What can hang from each mark:
j_122: j_519 j_988
j_490: j_18
j_296: j_18 j_752 j_761
j_612: j_18
j_569: j_752
j_259: j_130 j_752
j_761: j_296
j_18: j_296 j_490 j_612
j_752: j_122 j_259 j_296
j_130: j_259
j_988: j_122
j_519: j_122

Each row was made from one small tree. The marks that hang from a mark follow it in brackets, in the order of their numbers. Every link used is in the known rows. Write each row's tree.
Known rows:
j_18(j_296(j_752 j_761) j_490 j_612): [ -5  14  28   3  -8  35   2  -2  28  -5  -4   5  -8   3   1   4   3   2
  -8  12   9   1   4  -6 -15   1   7  11   1  -2 -10   6 -15  -3 -16  -9
 -10   2  -4 -26 -19  18   5   3 -11  -7  -4  -9   9   5 -10   1   0  14
 -13 -23]
j_612(j_18(j_296 j_490)): [ -1  13  30  12  -5  29   3  -1   8  -2   3  -1 -12   9  -7   6   8  -3
 -21  12   5   1   3  -5 -20 -12 -16  -7  -3 -12  -2   6 -15   3  -7 -12
 -12   3  -1 -13 -17  11  -2   3 -11  -4 -15   3   0   2  -9  -2  -8  12
 -17 -19]
j_259(j_130 j_752(j_296)): [ -3  12 -20 -12  -1  -5  -1   3   6   2   7   5  -5   6  -2  -5  11   3
 -25  14   4  -2  -5  -5  -9   6  11  -6   6  10  -1  -9   6   2   3  -6
   3  -1  -5   7  10   1   8  -5   3  -7  -7  -8  -5  -1   0  13  -4  21
 -11  -7]
j_490(j_18(j_296(j_752(j_122)) j_612)): [-13  18  28  14  -4  51   5   0   6  -4  -2 -14  -9   5   9   2   2   4
 -15  10  31   5   4 -12 -16  -9 -12 -10  -2  -8  -5   9 -21   0 -11 -11
  -6  -1   2  -2 -23  21   0   6 -10   1  -9   4   8   1  -9  -2  -2   4
   4 -30]
j_519(j_122): [  3   8   3   3  -4   6   2  -2   6   2   3   6   7  -1  -5   4   5  -2
  -1   1   0 -13  -1  -3   1   3  10   0  -1   0  -7   2   2  -1   8  -1
  -9   4   0   0   1  -3  -6  -2   1   0 -14  14   1   0  -2   2  -7   6
  -1   6]
j_752(j_122 j_296(j_761)): [ -3  -1  -2  -2  -2   4   2  -6  30  -2   6  16   0   1   2  -2   2   2
   7   6   6 -13   1  -1   4  12   9   0   4  12  -8   0   3   2  -2   1
   2   5  -4 -12  -6  -1  -2  -1  -3   5  13   0   3   0  -4   6   2   5
  -5   6]
j_761(j_296(j_752(j_122))): [-13   6   1   3  -5  16   3   2  11  -2  -7   7   2  -7  14  -3  -8   6
  18   6  13  -3   2  -4   6   6  11   2   5  10  -6   5  -5   1  -8   3
   4   1   0  -7  -5   3  -5   2  -1  -5   5  -3   6   2   0   1  -3  -4
  12   0]
j_130(j_259): [  3  26  -6  -4   1   0  -2   6   2  -2   0  -2  -4  -3   1  -5   3   0
  -6  10  -1  -2  -1  -6  -1  -1  -6  -4   1   3   4  -3  -2   0   0  -6
   2  -3   4  12  -1   3   5  -1   2  -3 -11   1  -5   0   1   5  -5   8
  -4  -8]
j_761(j_296(j_18(j_490 j_612))): [  1   4  17  23 -14  31   7  -5  24   1   5  24 -20   5  -2   4  15  -2
 -22  27  -3   7   9   1 -19   1   3 -18   8  -3   4  12  -4  14  -3  -5
   4  13  -3 -32 -23   1   2  -9  -4 -21  21  -1  -2   5 -16  -4  -2  21
 -27 -11]
j_752(j_122(j_519 j_988) j_296(j_761)): [  3 -15   3   6  -9  20   7  -8  30   4  11  24  15  -2   2   4  11  -1
  13  10  11 -12  -4 -11   7  18   7  -4   2  16 -25   0   5   4  11  -5
  -4  10  -5   3  -8  -1  -1  -3  -3  10   5  31   2   0  -8   3  -5   7
 -18  19]
j_130(j_259(j_752(j_122))): [ -5  30  -4   1   0  10   1   8  -9   3   0  -3  -8   6   8  -3   5   4
 -15  15  12   0   0 -12  -7  -4  -7 -22   5   1   1  -8 -11   7  -3 -10
   6  -3   6  12  -5   0  -4  -2   5  -3 -15   7  -6  -3  -1   7 -11  11
   8 -16]
j_259(j_130 j_752(j_296(j_18))): [ -2   9 -18  -2  -4   1   2   2  10   3   8  12  -9   7   0  -4  16   1
 -34  21   1   1  -2  -1 -12   7   6 -13   7  12  -1  -9   4   6   8  -6
   3   4  -4  -2   3  -6   3 -10   3  -8  -3   2 -13   0  -2   8  -5  26
 -23  -5]
j_988(j_122): [  8 -15   1   4  -4  12   1  -2  -5   5   4   3  10  -1   4   1   6  -1
   6   5   2   4  -3  -8   4   3   1  -5   2   3  -8   0   0   0   5  -1
   4   3  -1  15  -1  -1   8   1   0   1   6  12   0   1  -3  -2  -2   3
  -9   5]
j_296(j_18 j_752(j_122 j_259) j_761): [-11   1  12   0  -9  21   4   4  25  -4  -9   9   5  -7  11  -2   1   4
   6  15  19  10   6  -5   8   9  18   1   9  19 -17   2  -4  -2  -1   1
 -10   2  -1 -22 -16   7  -8   0  -2  -1 -11  -5  -4   2  -3  -3  -7   9
  -2 -10]
j_296(j_18(j_612) j_761): [  5   4  12  10  -7  19   3  -4  31  -1   2  18 -12   2  -2   3  10  -2
 -13  15  -5   4   6   3 -11   7   2  -3   5   4  -5   5  -6   6  -4  -3
   1   8  -3 -28 -22  -1  -1  -8  -4  -7  12   0   0   3 -10  -1   1  15
 -20  -7]
j_761(j_296): [ -1   0   2  -1  -5   0   0  -1  13   0  -2  14  -3  -4   3   1  -2  -1
   6   4  -7  -1   2   2   3   6  12   3   4   7  -2   2   1   4  -3   0
   6   4  -1 -14  -3  -5  -4  -3  -1  -6   9  -6   6   4  -1   3  -4   4
  -7   6]
j_18(j_296 j_612): [  0   7  21   6  -1  18   2  -3   4  -1   1  -1  -8   4   0   5   5  -3
 -17   4   5   8   2  -1 -10  -5  -9  -2  -3  -6  -2   2 -12   0  -5  -8
  -8   2   3  -7 -13   2  -5   0  -6  -1  -6   3   5   2  -4   1  -4   5
 -10 -11]
j_612(j_18(j_296)): [ -1   9  23   6  -1  17   0   1   6  -3  -1  -3  -8   4  -3   5   2  -3
 -12   3   0   2   1   0 -11  -7 -11  -2  -4  -6  -5   0 -14  -1  -5  -9
  -7   1   1  -9 -11   5  -7   2  -8   2 -18   6   3   1  -4   0  -9   6
 -11 -10]
j_130(j_259(j_752(j_122 j_296))): [ -5  21 -16  -2   0   3   1   2   3   4   8   4  -7   7   2  -5  10   5
 -22  18  10  -4  -4 -11  -7   3  -1 -21   7   6   0  -9  -2   6   3  -8
   7  -1   0  11   3   0   0  -4   4  -2  -5   5  -7  -4  -2   9  -5  18
  -1  -9]
j_569(j_752(j_122 j_259(j_130))): [-16  19   8  -4  -5   8   9   7   7  -1   3  -9   5  -3   7 -10   7   4
 -11  20  37  11   4  -9   7   2  12 -15   7  14  -6  -2   3   0   3 -13
  -9  -1   6   2  -9   9   3   3  10  -4 -33  -8   7  -1  -2  15 -17   9
   1 -11]
j_296(j_761): [  3   3   5  -6  -2   0  -2   0  21  -2  -2  10   0  -3   1   0  -2  -1
   8   0  -5  -4   1   1   2   8  10  10   2   9  -7   0  -2  -1  -5   0
   1   1  -1 -16  -6   0   1  -1  -2   1   4  -6   5   2  -2   4  -1   4
  -4   2]
j_296(j_18): [  3  -3   1  10  -2   5   4  -1   6   0   1   9  -6   1   1   1   6  -2
  -8   7  -4   4   2   4  -3   2  -6  -6   1   2   0   2  -2   4   5   0
   0   6   1  -9  -7  -7  -4  -5   0  -2   6   9  -8   1  -2  -5  -1   6
 -11   2]
j_259(j_130 j_752(j_296(j_18(j_490)))): [ -1  14 -10   5  -7  12   4   1  13   3  11  14 -15  12  -4  -2  21   2
 -43  28   5  -1   0  -5 -21   4   3 -19   7   5   2  -4   3   9   6  -9
   0   6  -6  -7  -3   1  11  -9   1 -16   0   0 -16   0  -8   5  -3  34
 -30 -14]
j_752(j_296): [  0  -8 -11  -2   0  -7   0  -6  10   1   7   8   1   2  -7  -2   4   2
  -7   3  -4  -5  -3   3   0   7   8   1   1   4  -2  -1   9  -1   5   2
  -1   2  -6   1   7  -1   5  -2  -1   2   8  -3   0   0   0   3   5   7
  -9   7]
j_752(j_122 j_259 j_296(j_18)): [ -7 -10   0   8  -6   9   7  -3  14   1   5  11   2   2  -1  -2  12   1
 -17  17  17   7   4   0   3   6   7 -17   7  13  -7   2   8   4  13   1
 -10   6  -3 -11  -5  -2  -8  -3   1   1  -2   4 -10  -1  -5  -1  -5  13
 -14   0]
j_569(j_752(j_122)): [-14   1   7  10  -1   6  10  -3   3   1   7  -6   0   3   6  -4   2   5
   1   7  21   2   2  -1   3   2   1 -15   2   1  -4  -1  -2   2  -1  -6
   5   4   4  -6  -9  -2  -3   3   7   4  -3   8  11  -2  -4   6  -4  -4
   9   1]
j_752(j_122(j_988) j_259 j_296(j_761)): [ -5 -12   4  -4 -10  10   5  -2  23   4   5  19  19  -1  -2   0   9   3
   7  16  12  -7  -2  -8   8  13  14   0   9  20 -22   0   7   2   8  -2
 -10   5  -7 -12   1   1  -2   1  -5   1 -18   8  -2  -1  -6   2  -9  13
 -15   5]
j_569(j_752): [ -9  -5   3   4  -2  -5   6  -4   3   2   4  -5   0   1  -1  -4   4   3
  -3   5   7   4   1   3   2   5  10  -5   2  -1  -4  -3   2  -2   0  -5
   5   3   0 -10  -2  -2   3   1   6   0  -5  -1  13   0  -3   7  -1   2
   1   3]
j_18(j_296 j_490 j_612): [  0  13  28  14  -5  30   4  -3   7  -2   3  -1 -13   9  -4   7   9  -2
 -24  13   9   5   4  -4 -20  -9 -11 -10  -1 -12   1   7 -13   5  -7 -11
 -10   4   1 -13 -18   9   2   0  -8  -7  -5   2   2   3 -11  -1  -3  11
 -16 -21]
j_761(j_296(j_18(j_490) j_752(j_259))): [-10  -2  12   6 -15  23   5   2  21  -1  -9  18   0  -5   2  -2   7   3
 -10  25   5  13   7  -3  -3   6  25  -2  12  10  -9   7   3   2  -1  -1
  -7   6  -6 -30 -10   9   4  -3  -3 -18  -1 -14  -2   5  -7  -5  -6  21
 -19 -12]

Which tree is each row?
[  3  15  33   7  -7  29   2  -4  29  -3   1   9 -14   7  -3   7   8  -3
 -16  13   1   1   6  -3 -17  -2  -2   2   0  -4  -5   5 -15   3 -13 -12
  -9   5  -1 -28 -24   9   2   0 -10  -6  -1  -3   7   5 -12   2  -4  15
 -21 -20] : j_18(j_296(j_761) j_490 j_612)
[ -3  11  -2   0 -10  12   5   3  22   0   8  14  -4   3  -7  -5  20  -1
 -35  31  12   7   3  -5  -9   4  11 -13   9  13   0   2  12   5  13  -7
 -14   6  -5  -7  -4   9  11  -6  -1 -14  -9  -9 -16   2  -7   6  -8  31
 -36 -14] : j_752(j_259(j_130) j_296(j_18(j_490)))
[  1  15   1   8  -7  27   7   5  -8   9   5   6   7   2   8   2  14   1
  -9  20  19  -1  -5 -24  -3   2 -14 -28   4   5 -15  -8 -10   9  10 -15
   3   3   5  28  -7   0  -4  -4   6   2 -21  38  -7  -3  -5   3 -16  13
  -7  -3] : j_130(j_259(j_752(j_122(j_519 j_988))))
[ -5  16  29   1  -7  38  -2  -1  30  -5  -5   0  -9   0   2   3   1   1
  -9   9  10   3   3  -7 -16   1   6  11   0   0 -12   6 -18  -5 -17 -11
  -5   0  -3 -19 -22  20   8   3 -12  -2  -3 -11  13   4 -10   3  -1  15
 -10 -26] : j_490(j_18(j_296(j_752 j_761) j_612))
[ -7  -3  -3   6  -8  10   3   0  19  -1  -7  15  -2  -7   8  -2   0   3
   6  11  -6   3   3   4   1  11  13   5   6  10  -7   4  -1   0  -2   4
   3   6  -3 -20  -5  -3  -2  -5  -1  -9   9  -2  -2   4  -1  -3   0   8
  -8   4] : j_761(j_296(j_18 j_752))
[ -6  15  30   3  -7  34   0   1  28  -5  -5   3  -7   2  -2   4   1   2
  -3  11   2  -1   3  -6 -16  -3   3  11   0  -2 -14   4 -17  -5 -17 -10
  -9   1  -5 -24 -20  20   3   6 -14  -3 -15  -8   5   4  -9  -1  -5  15
 -14 -23] : j_612(j_18(j_296(j_752 j_761) j_490))
[ -2  -9  -1 -15  -6  -7  -3  -3  32   0  -1  16   7  -4  -9  -3   6   1
  -5   8  -1   0   1   1   7  14  31  10   8  19 -15  -3  12  -4   3   0
  -8   1  -8 -20   3   4   5  -1  -3   0   0 -20   5   2  -3   9  -3  17
 -19   2] : j_752(j_259 j_296(j_761))
[-14  26   6 -17  -6  19   1  13  24  -6  -9   1   9 -11  14  -9  -3   5
   9  14  29   3   3 -14  10   6  21   9   9  25 -12   0  -2  -6  -6  -4
 -12  -6   1   0  -8  18   3   4   0  -4 -25 -16   1   2   1  11 -14   9
   3 -18] : j_296(j_752(j_122 j_259(j_130)) j_761)
[ -8  22   6  -8  -4  14   3  12   2  -2  -1  -4   4  -5   9  -6   3   1
  -7  14  31   8   4 -13   6  -3   2 -11   6  15  -1   1   1   2   4  -7
 -13  -3   5  11  -6   9  -1   2   4  -4 -27  -5  -5   0   0   8 -17   7
   0 -14] : j_752(j_122 j_259(j_130))
[ -1  16 -20  -7  -1  -9  -3   1   4   4   5   5  -7   6  -5  -5  11   4
 -26  16  -5  -2  -5  -6  -9   5   6 -11   7   6  -1 -12   3   2   3  -7
   8  -2  -3   8   9   0   9  -4   3  -5  -5  -5  -5  -2  -1  11  -2  23
 -10  -8] : j_130(j_259(j_752(j_296)))
[ -3  -1   1   0  -5  11   1   0  25  -3  -6  11   1  -5   6  -2   0   3
   8   7  -4  -1   2   2   0  12  13  13   5  12 -12   0  -4  -4  -5   3
   2   4  -4 -20 -11   1   0  -3  -3  -1   7  -2  -2   3  -2  -3   2   8
  -9  -1] : j_296(j_18 j_752 j_761)
[ -8  25  -3  -3  -1  13   3   9  -6   1   1  -2  -7   5  11  -3   4   3
 -15  13  22   0   0 -12  -6  -5  -5 -18   4   7   1  -5  -8   6  -2  -9
   3  -3   4  10  -5   1  -3  -1   6  -4 -15   4  -6  -2   0   8 -12   9
   5 -15] : j_259(j_130 j_752(j_122))
[ -9  -6   3  -1  -7  11   3   5   6  -1  -9   2   8  -5   1  -4   5   3
  -7  12   9  15   3  -2   3   5  15   2   7  10 -11   0   3  -6   5   2
  -9   0  -3  -9  -2   8   0   0   0  -5 -11  -8  -7   1   0  -5  -4  11
  -6  -9] : j_296(j_18 j_752(j_259))
[-11  28  20 -14  -6  26  -1  14  10  -6  -9 -11   4  -6   2  -4   2   0
 -15  14  20  14   1 -12  -6  -5   6   6   3  10 -11  -1  -9 -10  -4 -13
 -22  -7   1   5  -6  23   3   6  -7  -5 -47 -15   0   3   1  10 -19  17
 -10 -27] : j_612(j_18(j_296(j_752(j_259(j_130)))))
[ -9  20   5  -2 -10  27   4  10  14  -2  -5  -1   0  -5   5  -7  12   2
 -24  26  22  18   5 -10  -7   1  14  -5   9  11  -3   4   1  -3   3  -6
 -13  -1  -2   0 -10  18   8  -3   0 -16 -21 -13  -8   3  -4   5  -9  21
 -16 -25] : j_296(j_18(j_612) j_752(j_259(j_130)))
[ -5  11  21  -2  -4  24  -1  -1  26  -5  -7   4  -2  -2   4   2  -2   1
   1   4   4   3   2  -2  -7   5   8  17   1   4 -13   1 -14  -8 -14  -6
  -6   0  -1 -19 -14  12   1   2  -9   0  -5  -9   9   4  -4   4  -1   7
  -6 -14] : j_18(j_296(j_752 j_761) j_612)
[ -6   8  22  -5  -4  25  -3   2  25  -5  -7  -1  -1  -3   5   2  -5   2
   3   0   5  -2   0  -5  -5   3   7  17  -1   5 -15   2 -16  -7 -14  -8
  -6  -1  -2 -17 -14  14   2   5 -11   5  -9  -9  12   4  -4   3  -3   8
  -6 -16] : j_490(j_18(j_296(j_752 j_761)))
[ -9  17  -6  -9  -5   6   3   6  13  -2   5   2   6  -2   3  -8   8   1
 -13  17  25   3   1 -10   5   4   9 -10   6  19  -3  -1  11   1   9  -5
 -12  -1  -1  11   1  10   3   0   2  -1 -18  -8  -6  -1  -1  13 -12  13
  -8  -8] : j_752(j_122 j_259(j_130) j_296)
[  2  18 -16 -13  -2  -9  -6   1  26   3   3  16  -7   3  -4  -5   9   2
 -17  16 -10  -8  -4  -5  -6  12  16  -1   9  13  -8 -13   1   1  -2  -8
   8   0  -4  -8   3   0   8  -6   1  -4  -1 -11   0   0  -3  15  -3  27
 -16  -6] : j_130(j_259(j_752(j_296(j_761))))
[ -6 -14  -4   6  -6  -8   7 -12  40   1  11  20  -3   3  -6  -5  12   3
 -10  15  -6  -1   1  12  -1  21  23   0   7  14 -14  -5   7   0   3  -3
   6  13  -6 -33  -8  -9   3  -7   2   0  12  -1   9   2  -8   9   3  18
 -25  14] : j_569(j_752(j_296(j_18 j_761)))
[ -1  11  -5 -22  -6  -4  -3   5  35  -3   2  14   8  -7  -3  -8   8  -1
  -9  17   5  -1   0  -5   6  14  29  11  10  26 -10  -4  13  -5   4  -5
 -11  -1  -5  -8   2   9  10  -2  -1  -5 -13 -23   0   3  -1  18 -10  23
 -22  -5] : j_752(j_259(j_130) j_296(j_761))
[ -8  13  24   9  -6  37   4  -1   6  -3  -2  -6  -7   6   1   4   5   2
 -17  13  14   7   2  -7 -17  -7  -2   1  -1 -11  -3   6 -12  -3 -12  -8
 -10   0  -2  -8 -13  17   7   3  -8  -7  -7  -3   3   3  -8  -4   1  10
  -7 -26] : j_18(j_296(j_752) j_490 j_612)
[  3  13  33   5  -6  33  -1  -3  29  -3   0   5 -15   5  -2   6   5  -3
 -19   8   5   2   5  -4 -17  -1  -2   1   0  -3  -7   6 -17   2 -12 -14
  -4   4   0 -26 -26  11   2   0 -12  -2  -1  -5  14   4 -13   5  -4  15
 -18 -21] : j_490(j_18(j_296(j_761) j_612))
[-11  16  28   3  -3  33   1   3  24  -7  -7   1  -3  -1   8   3  -5   3
   9   4  15  -2   3  -7  -6  -1  -2   6   0   5 -17   2 -22  -5 -15  -7
  -8  -1   1 -17 -21  12  -9   6 -10   7 -18   2   7   2  -4   1  -8   2
   3 -15] : j_612(j_18(j_296(j_752(j_122) j_761)))
[-10  -5  13  14  -4  15  12  -6   8   4   7  -2   2  -1   6  -1   7   0
   3   7  28   7   2  -8   6   7   6 -20   1   3 -11   0   0   2   7 -10
   1   7   6   5 -16   0  -2   0  10   9   2  20  15  -2  -6  10  -6  -2
   2  10] : j_569(j_752(j_122(j_519)))
[  3  -1   7  15 -11  24   4 -11  43   0  12  27 -15   9 -10   2  20   0
 -27  24  -6  -2   5   2 -20   9  10  -9   6   2  -2   7   3   9  -1  -4
  -1  12 -10 -33 -19   5   9  -8  -8 -11  22  -3  -4   4 -17  -1   7  28
 -36  -9] : j_752(j_296(j_18(j_490 j_612) j_761))
[  4   3  13  10  -7  16   3  -3  28  -1   3  19 -11   4  -2   2   9  -2
  -9  16  -4  -1   6   2 -10   6   0  -3   4   4  -4   5  -5   7  -2  -2
  -1   9  -3 -30 -19   0   1  -5  -4  -8  10   2  -6   4 -10  -5   0  16
 -22  -6] : j_296(j_18(j_490) j_761)
[ -6  11  -5   0  -6  11   6   4  18  -1   7  10   1  -1   4  -7  14   0
 -21  25  22   8   3  -6   1   5   4 -16   8  20  -3   0   9   5  14  -4
 -12   4   0   2  -5   2  -2  -5   2  -6 -13   2 -15   0  -3   7 -11  18
 -19  -5] : j_752(j_122 j_259(j_130) j_296(j_18))
[ -6   6  13  18 -14  37   7  -3  24  -1  -1  18 -13   2   2   1  11   4
 -15  26   1   7   7  -3 -18   3  12  -9   9   0  -1  12  -5   7  -6  -2
   3   9  -6 -29 -19   9   7  -5  -5 -21  17  -7  -2   5 -12  -6   2  20
 -19 -17] : j_761(j_296(j_18(j_490 j_612) j_752))
[-12  -4  10   0  -7  27   6   4   5  -1  -9  -4  15 -11   9  -2   1   1
   7   8  35  13   2 -16  13   4  18  -7   5  11 -18   1   2  -6   7  -3
 -13  -3   1  15  -8  16  -1   3   4   6  -9   4   3  -1  -1   2  -8   1
   6  -6] : j_296(j_752(j_122(j_519) j_259))
